Every row comes from one small tree of marks. The marks that hang from a mark follow it in brackets, in the order of their numbers. Every link used is in the known rows. Which tree was each row made from?
Known rows:
z_432[z_280[z_637] z_749[z_373 z_973]]: [ 32   8  -4  17 -38   4 -34  56  24 -12  74  53  -4  11  -6  -9  54  26
  23  24  28]
z_637[z_749[z_548]]: [ 58  35  31  12  -3 -13 -11  41 -10  13   0 -16 -20   7 -45 -34  17 -14
  -6  24 -17]
z_749[z_373[z_38] z_432[z_280[z_637]] z_548 z_973]: [ 27 -15 -23 -22 -10  29 -74  52  11 -32  12  14 -10  14  -3  17 -10  50
   1  30  38]
z_38[z_373 z_973[z_749[z_432[z_280[z_637]] z_548]]]: [ -1   0  19  31  16  21 -32  -5   3 -18 -20 -17  27  14  -7 -28  -2 -40
  -3 -15 -26]
z_38[z_373[z_749[z_432[z_280[z_637]] z_548 z_973]]]: [ 18   7 -10  13   5  17 -43  18  12 -13   7   7  -9  44  -9 -12  -7  12
  17  -7   7]
z_548[z_38[z_373 z_973]]: [ 16 -10  23  55   1  11 -39 -27 -18   1   8 -17  40  29  39 -24  16 -24
  14  11 -42]
z_548[z_38[z_973] z_749[z_373 z_432]]: [ -9 -23  39  24   3 -14 -38   8   9 -21   0 -13  19 -16  53  -2  14  -1
  -8  59  -3]
z_973[z_749[z_373 z_432[z_280] z_548[z_38]]]: [ 18  10  52  17  24 -18 -34  17  22 -29   2  15   2 -24  -5   4  36  11
   9   8  38]
z_548[z_38]: [ 30  15  30  47  -5  -6 -25  -5 -17  13  25   9   8  10  21 -16  47   4
  16  20 -20]
z_973[z_38[z_373] z_749[z_432]]: [ 24  45  16  58  24 -22 -32 -18  14 -23 -18  -2  11 -20 -17   5  33  -9
  21 -44  -9]
z_973[z_38]: [ 49  46   1  56 -16   1 -29  -5 -26  21  27   9  -2   1 -13 -12  51  -7
  32 -19 -28]
z_548[z_749[z_373]]: [  7  26  29  25   0 -30 -25  34   4  31   6 -13 -17 -22   5 -20  25   8
  -9  34   9]
z_548[z_749[z_432]]: [ -2  34  28  13  -2 -27 -21  36   9  12  -8  -8 -26 -29  -9 -18  29  -6
  -8  29   4]
z_280[z_637[z_749[z_548[z_38[z_373]]]]]: [ 29  23   7  37 -11  16  -1  35   2   6  12   9 -15  24 -14 -28   3  18
 -20  28 -41]
z_373[z_38 z_749[z_548]]: [ 60  27  13   3 -22   6 -30 -10 -29  16  -8  12 -28  53 -65 -39  44  -6
   1 -12 -19]
z_749[z_373 z_432[z_280[z_637]] z_548[z_38]]: [  9 -21  19  10  -3  28 -58  31  20 -39  34  32  -1  -4  32  13   5  43
  22  39  32]
z_973[z_38 z_749[z_373 z_432]]: [ 31  33  16  45  26 -21 -30  -5  12 -18  -3  16   4 -38   1  18  42  20
  14 -22  13]
z_432[z_280[z_637]]: [ 34  33   0  38 -38  13 -21  18   5  15  49  40 -27   6 -21 -34  56  -2
  16   1 -20]
z_973[z_38[z_373] z_749[z_548]]: [ 34  52  38  58  14 -16 -26  -7  -6  -6  -7 -17  14   6 -47 -11  34 -27
  24 -43 -10]
z_548[z_38[z_373 z_973] z_749[z_432]]: [-16 -11  40  37   0 -15 -40  -5  11 -26 -15 -32  26   2  35 -16   5 -30
  -1  38 -25]
z_280[z_637[z_749[z_973[z_38]]]]: [ 45  32 -21  33 -17  11   3  43  -1  13  21  18 -23  17 -15 -16  16  29
 -22  24 -38]

Write each row's tree:
[ 27  24  22  21  16 -27 -38  -3  23 -14 -15  17  -9 -34 -15  -6  45  13
  -5 -13  18]	z_973[z_749[z_373[z_38] z_432[z_280]]]
[ 22  -4  46  19  -7   6 -32  34 -11  -4  40  16  27  12   7 -14  39   1
  23  32  20]	z_432[z_749[z_373 z_548[z_38[z_973]]]]
[ 30   7  31  11 -15   7 -39  30 -17   6  22  10  17  13 -21 -25  39  -4
  13  16  10]	z_432[z_749[z_373[z_38[z_973]] z_548]]
[  5   0  26  28  20  12 -40 -10  -1 -17 -23 -26  31  10  -9 -29   2 -50
   5 -19 -19]	z_38[z_373 z_973[z_749[z_432[z_280] z_548]]]
[ 56   0  14  -4  -9  -2 -49  24  10 -28 -10  -9 -10  -5 -27 -20   2  -4
  -6  27  -6]	z_637[z_749[z_373[z_38[z_973]] z_432[z_280] z_548]]
[ 19  10 -14  18  19   3 -43   4   7  -1  -5  -1  -3  32   8  -8  -5  15
  15 -11   4]	z_38[z_373[z_749[z_432 z_973]]]
[ 13 -16  -7 -26  30  20 -61  68  -2 -12   7  -2   0  -1  28  30 -26  57
   5  40  62]	z_749[z_373 z_432 z_548 z_973]
[ 28 -14 -14   9  -9  14 -73 -11   9 -19   1  17   2 -18  21  -6  19  15
   8   6   2]	z_749[z_373[z_38[z_973]] z_432[z_280]]
[ 15  24  55  24  18 -20 -29  10  18 -30  -7   5   2 -11 -28  -9  39 -16
  13  -7  18]	z_973[z_749[z_432[z_280] z_548[z_38[z_373]]]]
[ 50   5  18  -1  -3 -14 -42  45  17 -41   4 -16  -6  15 -24  -6  -3  -4
   8  35   6]	z_637[z_749[z_432[z_280] z_548[z_38[z_373]] z_973]]
[ 51  31 -11  41 -39   3 -28  21  15  -7  42  22 -19  17 -29 -27  36  -5
  16   0 -28]	z_432[z_280[z_637[z_749[z_973[z_38[z_373]]]]]]
[ 54   7  34  18   6 -14 -26  33   0  -2   8 -13  -4   5  -6 -17   5  12
  -4  41  -3]	z_637[z_749[z_373 z_548[z_38]]]
[ 12 -15 -12  26   1  34 -37 -20   0 -13  -1   5  13  40  14 -30  -2 -24
   8 -11 -34]	z_38[z_373[z_749[z_432[z_280[z_637]]]] z_973]
[ 43   7  12  31 -36  15 -24  21   9 -10  44  26 -12  15 -14 -32  37  -7
   8  23 -24]	z_432[z_280[z_637[z_749[z_373 z_548[z_38[z_973]]]]]]
[  3   8  10  13 -20 -11 -43  21  20  -7  -3   1 -17 -22   0 -18  22   3
 -15  32  -4]	z_548[z_749[z_373[z_38[z_973]] z_432[z_280[z_637]]]]
[ 33  10 -20   6  -5  20 -16  54   8  -4   2  14 -23  12  -8  -6 -11  49
 -33  39 -15]	z_280[z_637[z_749[z_373[z_38] z_432 z_548 z_973]]]
[ 32  12  -7   1 -10  16 -70  41   2 -41  21  -4   3  19 -24  16   2  -2
  44  -2  29]	z_749[z_432[z_280] z_548 z_973[z_38[z_373]]]
[ 19  22  27  21  27 -26 -29  11  27 -12  -2  22  -9 -41  -1   0  42  16
   2  -6  31]	z_973[z_749[z_373 z_432[z_280]]]
[ 33  22 -11  34  -6  12   1  37   7  20  18  23 -25   2   4 -21   9  41
 -28  31 -32]	z_280[z_637[z_749[z_373]]]
